What can hang from each mark:
kurip: kupaf lide
fike: kurip lide tume vofes
zesi: fike
vofes: fike tume
tume: lide vofes
kupaf: fike
lide: kupaf vofes zesi

Known rows, with every way that one mark hangs from another:
tume(lide(zesi(fike)) vofes): [  6   7   5  -8  17  20  12  -9  -3  -2 -18  -8  13   4  -4 -18   5  23
 -13  21  13  28  -1  31   8 -21   7  -2  37 -14   3 -17  -3  10  -5  -2
   0 -23  22 -17  -5 -13 -10   8   5]
fike(kurip lide(zesi) vofes): [ -7  15  -8 -40  21  -6 -11  -8  -9 -14 -14  -3   9 -22 -14  10  -7 -15
 -12  -3 -31   0  26   7 -12  -3  -4  -3  -4 -13   9   6 -15  -7  27 -21
   9   3  29  -6 -21   6 -17  10  16]
vofes(fike(kurip) tume): [ -9   2 -29  13  18   1   1  -6  -6   4  -1 -18 -12 -18   4  -3  16  -5
 -25 -14 -16  -4  14   3  13   6   7   5  15  -9  12 -13  -5 -10   6  -5
   8   7  32  17  -2  19   1   8  12]
zesi(fike(kurip tume)): [ -7  -7 -37 -23  14 -11  -1  15  -3   3 -16 -17  -1  -6  13  -1  14  10
 -36   1 -11   2  34  -3  -6 -18  29  17  -6   4   3 -28  -2 -14  -1   3
  -7   8  37 -20   9   1  -5   4   0]
tume(lide): [  4  -8   7   3  18  19  20  -6 -11  -4  -9  -8   2  -2   9  -8  -8   9
 -26  13  -4   2  13  23  10   3  -2  -3  21 -10  18   0  -2  11 -12  13
  -4 -24  12   4   2  18  -2  -5   2]
vofes(fike(kurip lide(kupaf)) tume): [ -7   3 -35   4   5   0  -1  -7  -9  -8  -1 -14 -17  -5  10   0   1 -17
 -31  -1 -20  -8  -2   5  13  29  -2  -1  25   4  -7  -5 -19 -11  -1 -11
  18   5  27  17   6  17   1   6   7]
zesi(fike(lide(kupaf) tume(vofes))): [ -7  -1 -37 -23   3   3   7   9  -5  -9 -15 -10   4  16  20 -19  -8   4
 -39  22   7  25   6   8  -6   8  19  -1  32  16 -23  -8 -15  17 -25  -3
   9  -2  21 -21  13  -1  -6  -1  -4]
zesi(fike(kurip(kupaf) lide vofes(tume))): [ -9  18 -39 -21 -16 -10  -7 -22 -24 -19 -16  -5   3 -25   4  10   4  -8
 -25   5 -19   4  27   8   5   5  20 -12   5  -7  -9  12 -21   2  16 -13
  24   9  36  -7 -12  -9 -25  28   0]
fike(kurip lide tume vofes): [-20  10 -37 -40  12 -10  -4   4  -7 -11 -13  -9  -2 -13   9  10 -13 -21
 -28  -2 -28   3  42  -3 -16   7   7   4  -5   6  -1   8 -24  -1  10 -18
  21  14  39 -16  -3   9  -8   0   7]
fike(kurip(kupaf) lide(vofes zesi) tume): [ 13  26 -20 -23   7  -1 -11   0  -7   4 -12  22  -1 -34 -11  26 -17 -24
   7   5 -15   3  19  -2 -28  -1 -13  19  -5   0  13  19   2  -4  19 -20
 -17  20  43 -10  -2 -14 -21   1  -1]
kupaf(fike(tume(lide(zesi)))): [  7   1   7  -1  24  12   6  19  -3   7  -4   4  -2  11   9   3 -11  -1
  -8   2 -20  21  22  16  -8 -10 -22   8   9  -2   5  -5  -6   6   2  -1
  -9  -4  16   7   5  12   1 -11  21]
kurip(lide(kupaf(fike(tume)) vofes)): [ 10  -2  -3  -8  12   3   1  27   7  14  10   8   7  12  23  -7 -23  -7
  -6  26 -14  16   7   9 -20  10 -11   9  27  21   1   0   8  17  -3  14
 -27   7  -9  17  27   9   7 -12  -4]
tume(lide vofes(fike)): [-11   7  -8  12  20  31  19  -8 -10  -3 -15 -15  -6   1   6 -15  -1   2
 -23  13  20  15   3  34  10   6  -6  -9  52  -9   0  -4  -9   8 -24   8
  11 -10  26  -3  -4  11   7  -2   4]
kurip(lide): [  6 -10  16 -13  17  14   4  -1  -9   6  -6 -10  19 -13  -2 -14 -12   1
 -18  14  -8  -2  21  12   5  -3   9 -13  26  17  22   7   3  17  -5  16
 -15 -15  -5  16   5  17   3  -1   2]
kurip(kupaf(fike(tume(lide(zesi) vofes)))): [ 17  17   3   7   1  17   9   8 -10   6 -13  22  -1   5   7   7 -13  11
   9  11   5  38  24  33 -23  -9 -26  10  23  -4  -5  10  -2  22  -6   1
 -12   0  19  -3  -5   5   1  -8  16]
tume(lide(kupaf(fike) zesi) vofes): [ 16   1  18   6  18  16  14   7   2  -3  -4   8   0  23  16  -9 -12  20
   2  20   2  30  -3  38 -11   3 -26   3  36 -19  -8  -8  -2  16 -11   6
 -15 -28  -2   8  -4  14   8  -9  16]
kurip(kupaf(fike) lide(vofes zesi)): [ 29  17  29  -7   9  12  -5   3 -11  13  -5  25  18 -28  -7   9 -16  -6
  22  18  -7  10  10  22 -22 -11 -20  -2  18  -1  16  17  22  17  15  15
 -41   4  -9  28  -2  -1 -10   4  -1]
kupaf(fike(kurip lide(zesi))): [  5  15   1 -23  26  -9  -5   8  -9  -3 -23   4  -2 -22  -7  24 -11  -9
  -6 -10 -27   4  29   8 -21  -3 -23   4 -16 -16   1  -1  -4 -14  16  -8
  -7   2  23  12  -2  25  -5   3  25]
kupaf(fike(lide vofes)): [-15   9  -6 -30  18  -7   3   4 -14 -16 -18  -6  -2  -8  12   6 -20 -17
 -28   5 -23   9  32  11 -14   9 -14 -16   4 -11 -12  14 -17  14   4   5
  13   7   2  15  -8  29 -12   4  13]
vofes(fike tume(lide(kupaf zesi))): [  9  -7  -2  28  13  20   3  -8  -3   4  12  -6  -3  17   5 -20   9  -3
 -15  11 -16   7 -26  26  29  12 -10  -5  47   1   7  -8  -9   4  -3  -9
   2 -12  13  17  -6   7   2   0   5]
kupaf(fike): [  4  -9   5  -2  24   0   9  13  -6   2 -11  -6  -1  -4  14   0  -4   7
 -23  -1 -11   5  27  13 -13  -1  -7   2  -2 -13   4  -6   6  10  -6  21
 -18  -6  -6  22   1  37   3  -3  11]
kupaf(fike(lide vofes(tume))): [-13  18  -8 -13  13 -10   0  -6  -9 -13  -4  -5   0  -6  14  -4 -18 -19
 -25  -3 -33  16  26   8  -3  20  -9 -15   8 -10  -9  17 -25  20  17  -8
  26   4   1  25   1  26 -16  13  24]
kurip(kupaf lide(vofes zesi(fike))): [ 26  12  12 -16   3  12 -11  -6 -12  13  -8   8  28 -28 -15  -2  -1   3
   8  28   2   9   1  18  -3 -22  11  -6  27   8  20   6  22  13  11   7
 -34   4   5   5  -4 -25 -23  15 -19]

Rows:
[  7   4 -12  10  18  15   2   3   1   3   1   0  -8  -1   4   3   5  -7
  -2  18  -3  -2 -21  21   0   2 -18  15  32 -14   8 -20   3 -23   4  -7
 -14  -2  32  -4  -5 -14   2  -2  -9]
tume(lide(kupaf vofes(fike(kurip)) zesi))
[  8  -6   2 -19   2   0 -14  -8   0  -3  12 -10  33  16  -1 -32   6   7
 -13  24 -27  15 -10  17  23  -9  24 -18  45  15   4  -6  -9  21  18  -8
   2 -10  -6  10  -4 -13 -16  18  -2]
kurip(lide(kupaf zesi(fike(vofes(tume)))))
[ 10 -13  -2  19   6  14  16  -8  -2  -6  16  -3   2  20  21 -21  -5   9
 -24  19 -14  10 -12  21  24  22  -4   0  33   1  12   0 -12  21 -10   3
   0 -31   2  14  11  19   1  -2   4]
vofes(tume(lide(kupaf)))
[ 15 -14  -7 -10   8   0   3   3  -6  -5  -7 -10   5  13   6  -4  17  20
 -16  20 -11   3  -3  21   8 -11   7  11  17 -10   1 -29  -1 -20   2   1
 -13 -22  29 -16  -4  -9   0   5  -3]
tume(lide(kupaf zesi(fike(kurip))))
[  2   3 -18 -19  22   5  -3   8   6   6 -15  -5  15   6  -3 -21  10  19
 -19   9   2  31  14   9  -6 -29  18  11  22   3   2 -21   0  16  -4  -6
  -7   2  24 -21   1 -12 -17   5   5]
lide(zesi(fike(tume(vofes))))
[  6   2   9 -17  16   0   4  13 -10   3 -12  -6   2 -17   6  11 -10   2
  -5   2 -17   2  37  14 -12  -2  -3  -1   7   2   8  -3   5  -3   5  17
 -17  -8   8  22  11  25  13   2  17]
kupaf(fike(kurip(lide)))
[  0  23 -21  -9  -2   6  10   9 -18  -2 -24  16  -9  -9  14  13 -25  -7
 -12   5   4  27  36  16 -32  12 -17  -1  14   5 -21  24  -9  26 -16   4
   0  14  18   1   1  20  -3  -6  13]
kurip(kupaf(fike(lide tume(vofes))))
[  8  -5 -29  -9  -2  -1   0   7 -11   4 -13   6  -5 -18   9  15   2   5
 -14  -5  -5  -4  42   3 -18  -5   8  15 -11   5  12   5   3   1   0   7
 -17  10  33  -9  -6  12  -1  -2  -1]
fike(kurip(kupaf) tume)
[  4  10  -2 -27  26   0  -6  -4 -10  -5 -17  -1   5 -26 -16  13  -8 -10
 -13  -5 -22  -3  20   3 -10  -3  -9   3  -5  -8  15   0  -5  -9  15 -15
  -5  -5  31   1  -8  13 -14   5  16]
fike(kurip lide(zesi))
[ -7  -9 -21  -8  10  10  12  10  -9   0 -12 -16  -1  12  18 -15   3   7
 -37  18  -4  12  22  15  13 -10  19   3  17  11   2 -17  -9   4 -16   8
   5 -10  30 -20  11  -2  -2  -1  -4]
zesi(fike(tume(lide)))
[  6  22 -24   4   0   6 -13 -18 -24   2 -11   3  -9 -32 -18  20   4 -23
  -7 -10 -19  -5  10   7   8  10  -9  -7  12  -1   7  16 -10 -10  15 -19
   7  20  40  15 -14   4 -13  15  15]
vofes(fike(kurip(kupaf) lide(zesi)) tume)
[  7  14 -24   0  -8  14  15  -2 -11  -4 -16  10  -9  -8  12  10  -8  12
  -2  11  14  20  31  25 -15   0  -4  15  24   0   4   8  -9   6 -10  -3
  -1  -5  47 -22  -2  -3   5  -5   8]
fike(kurip(kupaf) tume(lide vofes))
[-10  22 -32 -24  16  -6   8  16  -2  -2 -24   2 -15 -10  13  14 -20  -9
 -18  -3 -10  25  42   8 -34   5 -14  12   5  -4 -15   0 -17   0  -2  -9
  10   9  36  -7  13  20   5  -4  29]
kupaf(fike(kurip lide tume(vofes)))
[ 20  -8  10  17  14  13   7  -9   2  -3  16   1   9  20   7 -21  -2   9
  -9  14 -19  12 -19  23  23  11  -8   1  31  -3  19  -2  -8  17   6  -7
  -4 -31   2  15  -1   7  -6   2   9]
vofes(tume(lide(kupaf zesi)))
[  8   2  -5  -1   6   1  -1 -13   3 -12  15  -1   6  15   6  -7   2   6
  -4   7 -32  10  -5  23  15   7  -6   5  26 -13  11  -5 -19   1  24 -21
   9 -21  22   1 -12  -5  -6   9  13]
fike(kurip vofes(tume(lide(kupaf zesi))))
[  1  -4 -22 -23  15 -20 -10  25   8  -1   2   5  -1  17  16   7   0   2
  -5  -3 -36  12  25   6 -28  -5  -5  17  -7  -3 -11 -15  -7  -6  18 -10
 -10  13  15   1 -12  12   4  -6  14]
lide(kupaf(fike(kurip tume vofes)) zesi)
[  3  27 -17 -25  26 -10  -9  21   6   6 -12  13  -5 -19  -2  22 -20 -25
   1  -1 -30  14  26  -5 -36  -1 -25  22 -14  -7   5  -1  -4 -12  25 -20
 -13  18  36   1  11   1 -13  -2  17]
kupaf(fike(kurip lide(vofes zesi) tume))
[-11  19 -24 -37  19 -17 -13  14  -2  -4 -14   5  -2  -8   3  21 -14 -22
 -10 -10 -43  15  44   1 -25  -3 -16   4 -15  -4 -11   3 -19  -9  27 -22
  11  21  33  -4  -8  10 -12   0  27]
kupaf(fike(kurip lide(zesi) tume vofes))
[ -6   5  -6  -2  19  -9   0  -1   0  -5   4  -6   2   1  19 -11  -4   1
 -21  -3 -30  15  22  12   1   5  -3  -3  10 -15   0   1 -14  23  18   4
  10  -1  -6  28  -6  27 -10   9  17]
kupaf(fike(vofes(tume)))
[  9   5 -13 -18  20   3  -7  11   7   4   4  12   8   3   2  -7 -20 -21
 -11  18 -22  12  -9  -2 -16  10 -11  14  13  10  11   4  -1  11   3 -15
 -15   7  13  -5   9  -4 -18  -9  -7]
fike(lide(kupaf vofes zesi) tume)
[  3  -8  -9 -34  10  -6 -16  11   4   1   7  -2  20   9   0  -5  -6  -5
  -1  10 -31   5  19   5 -10  -7  12   7  22  23  10  -2  -9   2  19 -14
  -9   5  16  -4  -6  -6   4  -4   5]
fike(kurip(lide(kupaf zesi)) tume vofes)
[-13   2 -40 -24  -5 -17  -3 -12  -6 -20  -1 -18   3   2  17  -5   4  -5
 -35  15 -27   3   5   7  11  14  21  -6  15  -5 -16  -9 -28  -1  13 -14
  26  -1  24  -5  -1  -2 -15  18   3]
zesi(fike(kurip lide(kupaf) vofes(tume)))
[-12  13 -19   6  15  21  16  -6  -9  -6 -18 -16 -16  -7   6  -1   6   5
 -16   9  16   9  13  32   1   3  -8   3  42 -15  -2 -14 -10 -11 -14   1
  10  -7  43 -11  -4   6  12   0  10]
tume(lide vofes(fike(kurip)))
[ 15   9  -8 -20  21  -4  -6  -1   4  -4  -1   8   5 -15  -6   6 -13 -11
   0  14 -18  -3  -8   2 -18   8 -17  15   7 -13  12  -1   1 -10  16 -17
 -19  -3  20   0   1  -6 -14   0  -3]
fike(kurip lide(kupaf vofes zesi))
[  0   0 -20 -20   9  -1   4   1  -3 -11  -7  -7   8  -4  14 -12  -8  -6
 -32  32  -4   2 -14   7  -5  10   6   2  20  -2  -6  -8  -1   3  -9   6
  -9  -5   8  -5  12  -6 -18   6 -22]
zesi(fike(lide(kupaf vofes)))
[ -5   9 -18  -1  34   9 -10  11   7  20   0   2   1  -9  -6 -11   5 -19
 -10   3 -11   9   1  -1  -8  -9  -4  15  19   2  14 -13   8   0   5  -8
 -13  29  24   2  -2  -7 -17  -4  -6]
lide(vofes(fike(tume)) zesi)
[ 11  15  -6   1  -4   6  -3 -23 -13 -10   3  10   5 -12  -6   9   1   2
   7   2 -22  10  15  25  10  -1  -6   2  17 -17  17  15 -14   5  29 -18
   8 -11  32   1 -25  -8 -16  17  12]
fike(kurip(kupaf) vofes(tume(lide(zesi))))
[ 16  14 -16 -16  -2   8  -4   4  -8  13  -3  13  10 -31   0  12 -16 -11
   7  14  -6   1  27   4 -21   0   3  15  17  17  22  14  10   6  10   3
 -26  12  26  -1  12 -12  -3   1  -9]
fike(kurip(kupaf lide(vofes)) tume)
[ -2  -4 -29   5  18   2  -2  10   4   0   0  -9 -10 -11  15  -2   5  -3
 -16  13  -2  -9  -9  10 -11  10  -4  17  21 -12   4 -19   7 -17  -6   7
 -17  11  21   4  -2   3   4  -3 -16]
lide(kupaf vofes(fike(kurip)))
[ 15  -7  14  -8  14  14   4   6   1   5   9   1  16  -3   9 -20 -17   0
  -7  30  -3  -1 -10  13  -5  13   1   2  38  12  22   3  12  20  -4  14
 -29 -14 -12  16  13   3  -2  -4 -16]
kurip(lide(kupaf vofes))
[ -9  13 -17   8  19  17   8  -1  -7   1  -9  -9 -15 -19   7   6   3 -12
  -9  14   1  -5   1  23  -1   5 -12  13  27 -20  10 -13  -2 -21   0   2
  -1   3  38  -5   5  -6   2   0  -7]
tume(lide(vofes(fike(kurip))))
[ -8  21  -6 -10  27  17   0  -9  -9   0 -23  -6   1 -17 -16  -9  -8 -15
 -16   2   5  13   0  18  -4   1 -13 -14  36  -5  -3   5  -8   8  -6 -13
  10  10  23   2 -13   9 -11   1  13]
tume(vofes(fike(lide(zesi))))
